What can hang from each mark:
E: X
F: X
A: X
H: Z
S: Y Z
Z: H S
X: A C F Q Z
C: X
J: A Z
Y: H X
B: X
Q: S

Known rows, with every way that one mark hangs from another:
[C [X A [Q [S Y]] Z]]: [-.14,.21,-.12,.06,.11,-.12,-.09,-.22,.06,-.39,.07,.13,.32,.09,-.08,.22,.22,.21,.23,.23,.38,.29,-.03,.02,.50,-.08,-.09]
[Z H S]: [.03,.25,.09,-.09,-.07,-.11,-.01,-.04,.06,-.28,-.08,.10,-.05,.15,.07,.05,.12,-.03,-.10,.32,.00,.21,-.12,.04,.16,.20,-.02]
[C [X A [Q [S Y [Z H]]]]]: [-.12,.22,-.04,.00,.03,-.19,-.05,-.34,.13,-.57,.21,.29,.24,.07,-.13,.03,.28,.04,.21,.59,.32,.28,.09,-.13,.55,-.05,.01]
[A [X C F Q [Z H S]]]: [-.29,.57,.07,-.11,.14,-.21,.25,-.07,.07,-.66,.13,.42,-.21,.17,-.06,-.20,.28,.25,.10,.25,-.09,.52,-.22,-.11,.18,.31,.01]
[F [X A C [Z H S]]]: [-.44,.18,-.31,-.03,-.11,-.34,-.01,-.12,.26,-.54,.00,.59,.04,-.07,-.19,.01,.20,.14,-.14,.37,-.47,.32,-.24,.03,.35,.23,.29]
[C [X F Q]]: [-.05,.32,.15,.01,.11,.02,.14,.24,-.03,-.33,.18,-.11,.01,.24,.11,-.11,.08,.05,.28,.02,.21,.34,.04,-.01,-.04,.11,-.07]
[B [X Z]]: [-.10,.06,-.10,-.06,.08,.03,-.01,-.02,.12,-.31,-.17,.26,-.14,.09,-.27,.06,.18,.04,-.05,.02,-.21,.20,-.02,.14,-.14,.22,.11]
[E [X A F [Z H]]]: [-.18,.15,-.01,-.14,-.11,-.12,.10,-.12,.25,-.58,-.12,.36,.15,.09,-.13,.02,.24,-.01,.13,.01,.05,.51,-.28,-.05,.10,.18,.02]
[S Y Z]: [.05,-.12,-.01,-.14,.16,-.06,-.19,-.19,-.09,-.09,.16,.20,-.03,-.09,-.18,-.17,.23,-.08,-.11,.25,.28,-.05,.03,-.04,.15,-.16,-.03]
[A [X F Q Z]]: [-.08,.37,.14,-.13,.10,.02,.25,.02,-.11,-.41,.03,.11,-.07,.12,-.09,-.25,.12,.22,.28,-.06,.10,.40,-.15,-.12,-.05,.12,-.09]
[X C [Q S]]: [-.14,.28,-.10,.13,.13,-.01,.20,.01,.04,-.22,.27,.33,.10,-.11,-.02,.03,.07,.20,.08,.03,-.04,.05,.08,.04,.29,.12,.03]
[C [X F [Q [S Y]] [Z H]]]: [.02,.58,.07,-.08,.25,.01,.13,-.16,-.05,-.77,.09,.22,.12,.40,.09,.13,.29,.26,.08,.35,.48,.61,-.08,-.04,.21,.13,-.29]
[Y H [X A F Q [Z S]]]: [-.03,.09,.02,-.24,.18,-.13,-.05,.11,.10,-.53,-.30,.16,.00,.13,-.43,-.16,.34,.09,.40,.19,.13,.73,-.14,.20,.26,.29,.43]
[H [Z [S Y]]]: [.04,.13,.07,.06,.11,-.06,-.32,-.06,-.05,-.18,-.09,.11,.03,.09,.08,-.13,.23,.02,-.15,.23,.34,.19,-.14,.09,.24,-.10,.07]
[Z H [S [Y [X F]]]]: [.16,.12,.02,-.28,.24,-.06,-.19,-.01,-.14,-.39,-.11,-.03,.01,.25,.12,.07,.33,.12,-.09,.53,.31,.56,-.03,.15,.19,.08,.18]
[C [X Q]]: [-.15,.24,.05,.10,.08,-.09,.02,.17,.10,-.18,.15,-.09,-.03,.22,.03,.00,.04,.04,.28,.04,.04,.06,.14,-.01,.06,.07,.03]
[F [X C Q [Z H [S Y]]]]: [-.36,.37,-.24,-.16,.29,-.25,-.12,-.02,.02,-.71,.17,.66,-.11,.02,-.05,-.05,.25,.20,-.26,.39,-.17,.28,-.06,.08,.38,.24,.13]
[E [X C F]]: [-.20,.04,-.07,.02,.11,-.07,.09,.26,.22,-.13,.26,.25,.03,.01,.03,-.10,.20,.07,.03,-.15,.01,.22,-.02,.13,.02,.13,.16]
[B X]: [-.04,-.05,-.10,-.03,.05,.09,-.04,.09,.09,-.15,-.08,.10,-.10,.03,-.08,.04,.07,.00,-.05,.08,-.17,.14,.15,.16,-.11,.18,.19]
[Z H [S [Y X]]]: [.06,.04,-.09,-.20,.20,-.18,-.32,-.08,-.02,-.23,-.13,.00,-.03,.22,.04,.19,.28,.11,-.08,.54,.14,.29,.06,.15,.30,.05,.27]
[A X]: [-.06,.01,-.02,.04,-.04,-.05,.02,.00,.07,.10,.01,-.13,-.03,.08,.02,-.10,.00,.17,.16,.08,-.05,.04,.06,-.08,.03,-.03,.13]
[F [X [Q S] Z]]: [-.01,.44,-.10,-.04,.01,.13,.24,.18,-.03,-.52,.04,.36,.21,.08,-.17,-.04,.09,.28,.10,.03,-.09,.29,-.13,.13,.18,.28,.02]
[Z H [S Y]]: [.05,.11,.02,-.17,.11,-.11,-.23,-.16,-.07,-.27,-.03,.10,-.03,.11,.16,.08,.17,.00,-.26,.45,.25,.20,-.04,.04,.29,.03,-.06]
[F [X [Z H]]]: [-.15,.26,-.14,-.10,-.03,-.07,.08,-.03,.11,-.50,-.11,.40,-.05,.16,-.14,-.01,.06,.14,-.12,.18,-.34,.25,-.14,-.04,-.05,.23,.09]
[F [X C Q [Z [S Y]]]]: [-.31,.26,-.25,-.12,.31,-.18,-.15,.14,-.06,-.48,.23,.52,-.04,-.06,-.10,-.11,.26,.21,-.19,.22,-.07,.18,-.07,.19,.37,.16,.16]
[F [X A Q]]: [-.24,.03,-.17,-.03,-.08,-.03,.02,.14,-.03,-.33,.06,.21,.20,-.22,-.04,-.13,-.09,.05,.17,.07,-.23,.18,.05,.00,.22,.08,.26]
[J [A [X F]]]: [.06,-.11,.04,-.14,-.07,-.08,.02,-.11,-.13,-.09,-.09,-.10,.13,.03,.14,-.27,.05,.15,.30,.06,.24,.32,.00,-.03,.18,-.09,.12]
[J [A [X Q]] [Z H [S Y]]]: [-.10,.03,-.02,-.37,.03,-.48,-.39,-.28,-.14,-.52,-.12,.23,.06,.10,.14,-.41,.22,.16,.31,.44,.31,.22,.16,-.06,.61,-.09,.21]
[Q [S [Y [X C]] [Z H]]]: [-.06,.03,-.27,-.04,.26,-.21,-.10,-.31,.15,-.29,.18,.47,.00,.05,-.27,.09,.41,.22,-.06,.61,.00,.17,.15,.02,.39,-.03,.33]

Rows:
[.26,.12,.13,-.21,.34,.18,.06,-.01,-.11,-.49,.12,.33,.06,.03,-.25,-.38,.29,.05,.11,.30,.62,.50,.07,.06,.26,.11,.03]
[X F [Q [S [Y H] Z]]]
[-.01,.19,.01,.16,.25,.06,-.12,-.06,.11,-.28,-.13,.19,.02,.21,-.07,-.30,.14,.33,.27,.23,.36,.40,.17,-.06,.31,-.01,.34]
[A [X [Q [S [Y [H Z]]]]]]
[-.36,.09,-.19,.10,.08,-.25,.06,-.16,.21,-.03,.11,.26,-.17,.03,-.19,-.07,.13,.28,.08,.01,-.27,.01,-.07,-.11,.07,.00,.14]
[A [X C Z]]
[-.14,.04,-.02,-.08,-.16,-.21,-.12,.09,.31,-.25,-.10,.18,.21,.03,-.24,.06,.32,-.04,.16,-.01,.08,.24,-.30,.23,.39,.17,.13]
[E [X A [Z S]]]
[-.31,-.01,-.34,-.06,.38,-.34,-.23,-.35,.14,-.29,-.03,.43,-.19,.12,-.20,.23,.30,.23,-.14,.34,-.19,.17,.06,-.02,.17,-.05,.29]
[S [Y [X C [Z H]]]]
[-.40,.22,-.18,.08,.05,-.31,.10,-.31,.27,-.25,.04,.40,-.24,.12,-.14,-.01,.13,.27,.02,.20,-.38,.10,-.06,-.24,.07,.07,.12]
[A [X C [Z H]]]
[-.41,-.11,-.20,-.10,.02,-.51,-.15,-.16,.05,-.19,.10,.35,.00,-.11,-.05,-.50,.09,.22,.49,-.01,-.14,-.07,.24,-.12,.39,-.14,.38]
[J [A [X C Q]] Z]
[-.19,.38,-.12,.10,.16,-.06,.22,-.10,.08,-.38,.19,.48,.06,-.04,-.21,.07,.17,.23,.07,-.04,-.07,.11,-.09,.03,.26,.17,-.07]
[X C [Q S] Z]
[-.16,.08,-.17,-.01,.23,.02,.06,-.21,-.18,-.38,.29,.33,.32,-.30,.11,.01,.15,.19,.00,.20,.36,.39,.02,-.01,.48,-.11,-.02]
[X A C F [Q [S Y]]]
[.00,.00,.00,-.17,.13,-.13,-.15,-.35,-.02,-.32,.09,.33,-.10,.00,-.15,-.11,.22,-.10,-.18,.42,.17,.06,.03,-.16,.16,-.08,-.05]
[S Y [Z H]]
[.03,.10,.13,.13,.03,-.06,-.18,.12,.26,-.19,-.29,.16,-.15,.22,-.19,-.31,.19,-.02,.07,.14,.10,.32,-.11,.10,.10,.17,.33]
[Y [H [Z S]]]
[-.32,-.16,-.21,-.04,.30,-.18,-.02,.07,.18,-.28,-.03,.26,-.07,-.11,-.29,-.18,.14,.13,.36,.13,-.13,.48,.20,.04,.19,.11,.64]
[Y H [X A C F Q]]
[.01,.35,.13,-.14,-.13,.01,.29,-.03,.19,-.77,.15,.49,.33,-.02,-.21,-.18,.33,-.04,.33,.22,.24,.56,-.14,-.03,.38,.27,.05]
[E [X A F [Q [S [Z H]]]]]
[.06,-.14,.01,-.27,-.18,-.38,-.31,-.07,-.05,-.19,-.18,.12,.17,.02,-.02,-.35,.20,-.02,.24,.10,.19,.04,-.05,.16,.40,-.05,.17]
[J A [Z S]]
[.19,.07,-.10,-.14,.17,-.07,-.11,-.27,.04,-.32,.00,.25,.11,.16,-.24,.10,.37,.15,.02,.61,.19,.26,.09,.04,.33,-.01,.22]
[Q [S [Y X] [Z H]]]
[-.09,.35,-.02,.04,.15,.08,.28,.31,.15,-.38,.35,.34,.22,.01,.05,-.07,.23,.20,.18,-.13,.17,.36,.02,.18,.24,.28,.08]
[E [X C F [Q S]]]
[-.02,.31,.06,.08,-.08,.05,.24,.07,.03,-.41,.14,-.06,.37,.10,.10,.02,.11,.16,.39,.14,.32,.51,-.04,.01,.29,.08,-.04]
[C [X A F [Q S]]]
[-.06,-.05,.00,-.11,.18,-.19,-.27,-.03,.18,-.35,-.15,.00,.04,.27,-.15,-.10,.36,.07,.11,.38,.52,.65,-.15,.15,.33,.05,.13]
[C [X A F [Z [S [Y H]]]]]
[.06,-.13,-.13,-.29,.16,-.32,-.47,.06,-.08,-.10,-.12,-.03,.06,.18,-.08,-.14,.35,.15,.10,.34,.22,.13,.10,.23,.27,-.10,.35]
[J [Z [S [Y X]]]]
[-.49,-.04,-.20,.10,.04,-.24,-.02,.09,.31,-.19,.25,.38,.12,-.24,-.11,-.02,.11,.00,.25,-.14,-.18,.03,.10,.04,.38,.08,.33]
[E [X A C Q]]
[-.20,.16,-.07,-.01,.16,-.09,.17,-.09,.03,-.27,.12,.36,-.09,-.02,-.14,-.09,.18,.12,-.09,-.08,-.05,.25,-.22,-.02,-.07,.07,-.08]
[X C F Z]
[.07,-.35,-.12,-.18,.35,-.15,-.34,-.05,.15,-.04,-.10,.14,-.17,.12,-.45,-.21,.33,.02,.13,.39,.18,.17,.26,.12,.16,-.05,.53]
[S [Y H X] Z]
[-.10,.44,-.03,-.07,.17,.07,.36,-.06,.12,-.85,.25,.74,-.09,-.02,-.26,-.18,.35,.08,.01,.37,-.13,.53,.08,.02,.09,.42,.12]
[B [X C F [Q [S [Z H]]]]]
[-.32,.00,-.11,-.16,-.03,-.55,-.20,-.05,.04,-.25,.09,.31,.02,-.05,-.03,-.51,.21,.21,.45,.13,-.05,.02,.13,.03,.55,-.03,.37]
[J [A [X C Q]] [Z S]]
[-.21,-.08,-.22,-.16,.27,-.21,-.27,-.25,-.08,-.32,-.12,.18,.11,-.09,-.27,.14,.23,.12,.21,.16,.10,.22,.03,.02,.34,-.15,.25]
[S [Y [X A Q Z]]]
[.07,-.20,-.11,-.16,.24,-.13,-.28,-.10,-.03,-.03,.05,.09,-.03,.03,-.31,-.07,.33,.02,.06,.35,.16,.04,.13,.07,.16,-.17,.30]
[S [Y X] Z]
[-.33,.37,-.18,-.05,.12,-.17,.07,.27,.08,-.48,.18,.51,-.07,-.02,-.19,-.15,.20,.19,-.04,.08,-.33,.19,-.15,.18,.24,.33,.19]
[F [X C Q [Z S]]]
[-.37,.35,-.20,.08,.01,-.20,.21,-.41,.19,-.63,.06,.66,.13,-.14,-.22,.16,.15,.18,.09,.19,-.19,.27,-.13,-.15,.43,.13,.01]
[X A C [Q S] [Z H]]
[-.14,.07,.06,-.10,-.03,.01,.10,.20,.07,-.39,.11,.14,.25,-.10,.00,-.13,.11,-.06,.33,-.17,.20,.38,-.05,.06,.20,.13,.12]
[E [X A F Q]]
[-.05,.26,.09,.01,.05,-.06,.12,.07,.09,-.29,.02,-.04,-.02,.35,-.05,-.02,.21,.10,.14,.01,.17,.37,-.19,.01,-.13,.09,-.16]
[C [X F Z]]
[.05,.18,.03,.13,.29,.11,-.15,-.06,.05,-.38,-.14,.32,.04,.13,-.09,-.21,.14,.16,.11,.16,.41,.36,.12,.03,.28,.03,.21]
[X [Q [S [Y [H Z]]]]]
